Each row was made from one small tree. The marks that hang from a mark follow it in brackets, in the order of their numbers. Every link used is in the known rows. Write each row's tree.
Known rows
J_825{J_730{J_451{J_740{J_885{J_457}}}}}: [  7 -10  14   3 -10  45  -3  33  21 -19  -6 -29 -10   0  10   8 -17  10
 -17  -6  15  19  16  14  15]
J_740{J_885{J_457 J_785}}: [ 13  22  11 -10 -29   5  -5  10  -7  -8 -21 -14   1 -29  13 -18 -16  18
  -7  -2 -13 -18  10  -4   1]
J_586{J_885{J_457 J_740{J_451} J_785}}: [ 30  28  15  14  12   4 -15  -2 -13 -13 -37 -20 -11 -28   3 -10  -8  42
  -1   1   7   8 -15 -35 -22]
J_457{J_885}: [ -6  -6  -4  -1  -3   6 -10 -13  -2   8  17 -12  -9  -9  -8  13  -1   9
  -6  -5  -3 -12  -4  -4 -12]
J_769{J_874}: [-11   0 -15 -11   6  10   0  -6  -2   4   7  17  13  -1  10 -15  -6  -4
   0   6  -6  -6   5   3 -14]
J_457{J_885{J_785}}: [  3   8  -9  -5 -14  -6 -12  -9  -7   5   4 -20  -1 -19  -5   8   2  23
  -9  -5 -12 -25  -8  -9 -11]
J_586{J_885{J_740{J_451} J_785}}: [ 22  18   8  12  14  -4 -10   3 -18 -10 -23 -12  -5 -11  10   1  -3  20
   2   8  11  12 -15 -35 -32]
J_825{J_730{J_451{J_740}}}: [  4 -19  -1   8   9  27  -2  28  24 -15   1 -24   0  20  -1  15   0   6
 -13  -1  18  23   5  13  16]
J_885{J_457 J_740}: [  0   1   7  12  15   5  -9   1  10 -13 -31  -7   0 -18   0  -2 -16  29
   9  -9  -4   4  -8  -2 -10]
J_730{J_451{J_740{J_885{J_785}}} J_825}: [  8   3  16  -3 -26  12  -8  33   8 -24   1 -10  -8 -11  24 -19  -4 -12
 -17 -12   4  23   5  14 -23]
J_885{J_740}: [-10  -9   1  11  15   0  -4   7   5  -8 -17  -1   4  -2  10   9 -10   7
  14   0   3   5  -6   1 -16]
J_730{J_451{J_740} J_825}: [  4  -9   9   4   5  13  -8  18  21 -18   8  -2 -14   3   1 -14   5  -4
 -19 -19  13  38  -7  16 -17]
J_457{J_874 J_885{J_740 J_785}}: [-12   3 -13   8  10  -5 -23  13  -1  -9 -11 -15   9 -22  19  22 -12  14
   6   4 -11 -38 -14 -18 -32]
J_586{J_885{J_457{J_874} J_785}}: [ 29  22   3   1  -2   1 -25  13  -7 -13 -23 -16   2 -36   4 -22  -3  17
 -12  -3  -9 -26  -3 -42  -6]
J_586{J_885{J_785}}: [ 27   9   1   2 -11  -5 -14   3 -13  -6 -11 -12   3 -16   1 -15   8   8
  -7  -3  -7  -3   0 -30  -9]
J_740{J_885}: [ -5  -1   9  -4 -18  10   4  10  -8   0   6  -1   1  -3  19   2 -11 -19
   2   3  -1  -3  13   4  -7]
J_730{J_451}: [  6   6 -11  -5  12   8   8   8  20  -9  -2  -4  -1  -4   6   7   1   0
   2  -5  -5   6   2   6  -5]
J_740{J_451 J_885{J_457 J_785}}: [ 20  41  20  -9 -21   8   2   2 -16  -3 -13 -15 -14 -22  14 -11 -15  20
 -13   8   6  -6   4 -10  -4]
J_451{J_730{J_825}}: [ -3   0  21  -5 -16   2 -29  18   0  -5   2  11 -21  -4   8 -14   0   9
  -2 -21  18  17  -5  12  13]
J_451{J_730{J_825} J_740{J_885{J_457}}}: [  9  -2  35   9 -41  22 -39  27  -7 -13   4  -5 -29  -1  10 -32 -15   9
 -22 -22  33  28   5  16   5]
J_457{J_874 J_885}: [-13  -1  -8   2   7   8 -15   4  -1   4  21  -8  -3 -11   4  20  -7  -6
  -5   1  -3 -33  -8 -15 -14]
J_586{J_885}: [ 18  -6   6   5  -2   6  -9   0  -7   0   0  -5  -2  -6  -4  -7   6  -5
  -3  -6   2   8   0 -21 -11]
J_785{J_885{J_457{J_874{J_769}}}}: [ 11   4   1   9  -5   8 -22  -7  17  28  -6 -24  -9 -34   7  -4 -14  24
  -1 -24 -10 -57  -2 -30   4]
J_457{J_874{J_769} J_885{J_740 J_785}}: [ -7 -13 -12  16   6  -7 -34   9  16   4 -15 -13   1 -27  24  17 -14  29
  16 -15 -12 -46 -14 -43 -31]
J_740{J_451}: [  5  19   7   2  10   1   5  -4  -8   4   7  -1 -14   6   0   7   0   5
  -6  10  17   8  -8  -7  -3]

Write each row's tree
[  2  20  25  -4  -6   6 -18  14  -8   1   9  11 -34   2   7  -7  -2  13
 -10 -10  37  24 -12   6   9]
J_740{J_451{J_730{J_825}}}
[  2  21   3  -1   1  10 -13  -4   1  15   0 -24  -2 -29   3   1 -13  13
  -9  -5 -11 -49  -2  -8   6]
J_785{J_885{J_457{J_874}}}
[  6  -4   4  -2 -21  25  -1  41   9 -21  -7 -30   7   7  23  10 -11  -1
 -16   6  10   8  15  10   9]
J_825{J_730{J_451{J_740{J_885{J_785}}}}}
[ -7  12   4  11  16  10 -14   2   7   7 -19 -25   5 -30  11   8 -22  19
   4  -4 -11 -43  -6  -7 -13]
J_785{J_885{J_457{J_874} J_740}}
[  7  33  32 -13 -36   5 -20  25 -21  -4   3   3 -27 -11  29 -12 -10   6
 -11  -1  26  12  -1   3   3]
J_740{J_451{J_730{J_825}} J_885{J_785}}
[ -1 -17  10   2 -10  39   2  38  15 -15   8 -23  -2  17  17  18 -13 -12
 -14   3  18  20  15  15   6]
J_825{J_730{J_451{J_740{J_885}}}}
[  5   7   7  23  28   7 -19   6  20   3 -27  -1 -18 -17  18   6 -23  31
  11 -10  15 -18 -17 -40 -15]
J_885{J_457{J_874{J_769}} J_740{J_451}}
[  0   9  10  11   8   9  -9 -14   3  10 -21 -28  -1 -29   2   1 -17  35
   6 -13 -12 -24  -6   4 -10]
J_785{J_885{J_457 J_740}}
[ 18   0   3  12   3  -4 -18  10  -7 -15 -29 -12   7 -16   9  -5  -2  17
   8   0  -5   2  -7 -29 -28]
J_586{J_885{J_740 J_785}}
[  8  -4  26   2 -17  31  -8  23  20 -21   1  -9 -22 -19  11 -23 -11  -1
 -21 -23   6  35   6  17 -16]
J_730{J_451{J_740{J_885{J_457}}} J_825}
[ -2  19  38  -9 -26  17 -16  23 -16   3  17  11 -34  -1  26  -6 -11  -7
  -7  -6  32  21   2  12   1]
J_740{J_451{J_730{J_825}} J_885}
[  0  26  25   5  -3  -7 -30  21 -11 -13 -20   4 -19  -8  21  -9  -8  32
   4  -6  28  19 -20  -1  -7]
J_885{J_740{J_451{J_730{J_825}}} J_785}
[  9  14   3   6   6  -5 -12   6   5 -17 -44 -13   6 -27   6  -9 -14  41
   5  -6 -10  -9  -8  -7  -7]
J_885{J_457 J_740 J_785}
[-16   6  22   7   5  10 -33   8  -6   0  10  -3 -36  -9  10  15 -10  27
   0 -14  31  19 -23   3 -20]
J_457{J_885{J_740{J_451{J_730{J_825}}}}}
[ 26   7   9  13   2   2 -22   3  -3 -18 -44 -18   3 -34   3 -20  -8  37
   4 -12 -10   0  -8 -30 -22]
J_586{J_885{J_457 J_740 J_785}}
[ 18  -7  14  17  15  14 -20   0   2 -12 -31 -11  -6 -24  -4 -10  -9  25
   7 -12  -1  11  -6 -23 -22]
J_586{J_885{J_457 J_740}}
[ -7  13  27   8   7   4 -26  18  -2  -8  -7  10 -28   2  17  -1  -9  20
   6  -9  35  30 -18   6  -8]
J_885{J_740{J_451{J_730{J_825}}}}
[ 35  17   8   4 -13   2 -20  -3  -8  -9 -27 -20  -3 -32  -7 -27   0  31
 -12 -11 -10  -5   1 -30  -3]
J_586{J_885{J_457 J_785}}
[ -5 -16 -11  10   0   1 -25   0  17  20  17  -5 -12 -18   9  17  -7   8
   3 -19  -3 -40  -8 -35 -16]
J_457{J_874{J_769} J_885}
[ -8  21  -6   7  20  -5 -16   5  -8  -4  -3 -17  -3 -14  17  28 -15  18
  -2  16   5 -31 -23 -25 -34]
J_457{J_874 J_885{J_740{J_451} J_785}}
[ -2  16  -3   8  11  -3 -21  19   7 -22 -41  -9  10 -27  15  -5 -19  27
   5   0 -10 -30 -10 -18 -10]
J_885{J_457{J_874} J_740 J_785}
[  6  26  17  11  15  11  -1 -18  -6  14 -15 -27 -13 -22   0   8 -18  38
   0  -3   7 -15 -12  -3 -13]
J_785{J_885{J_457 J_740{J_451}}}
[  7  37  16  -1 -15  19 -22  24 -15  -6   5  -1 -25  -3  26   4 -25   3
 -13  12  31 -14   5 -12   7]
J_740{J_451{J_730} J_885{J_457{J_874}}}
[ 27  25   6  15  -1  -2 -33  15 -25 -13 -19 -10 -13   2  17   2  -7  30
   2   6  30  14 -14 -31 -17]
J_586{J_885{J_740{J_451{J_730}} J_785}}
[ 24  17   1   1 -24  16  -7  21   5 -22 -12 -27  -3 -11  14 -15 -15  13
 -22  -5   0   6   9   1 -11]
J_730{J_451{J_740{J_885{J_457 J_785}}}}
[  7  28  43  -7 -28  24 -21  17 -10  -2   1   3 -40 -17  18 -15 -17  16
 -11 -14  29  20   2   8  10]
J_740{J_451{J_730{J_825}} J_885{J_457}}
[  6  24   7  -8 -21   7 -12  25  -5 -12 -16  -9   5 -29  26 -11 -20   0
  -8   6 -13 -36   9 -14  -3]
J_740{J_885{J_457{J_874} J_785}}
[ 18  13   3  14  11   3 -29  18   1 -21 -38 -14   5 -35  13 -13 -13  24
   2  -4  -9 -20  -9 -40 -23]
J_586{J_885{J_457{J_874} J_740 J_785}}
[ 12   9   5   1 -27   5 -22  21  11   2 -22 -10  -5 -36  32 -15 -22  15
   1 -15 -14 -43   9 -38  -2]
J_740{J_885{J_457{J_874{J_769}} J_785}}
[ -7  12 -14  -4  -4  -6 -20   8  -6  -2   9 -15   4 -23   7  13  -5   7
  -9   3 -13 -44  -8 -20 -14]
J_457{J_874 J_885{J_785}}
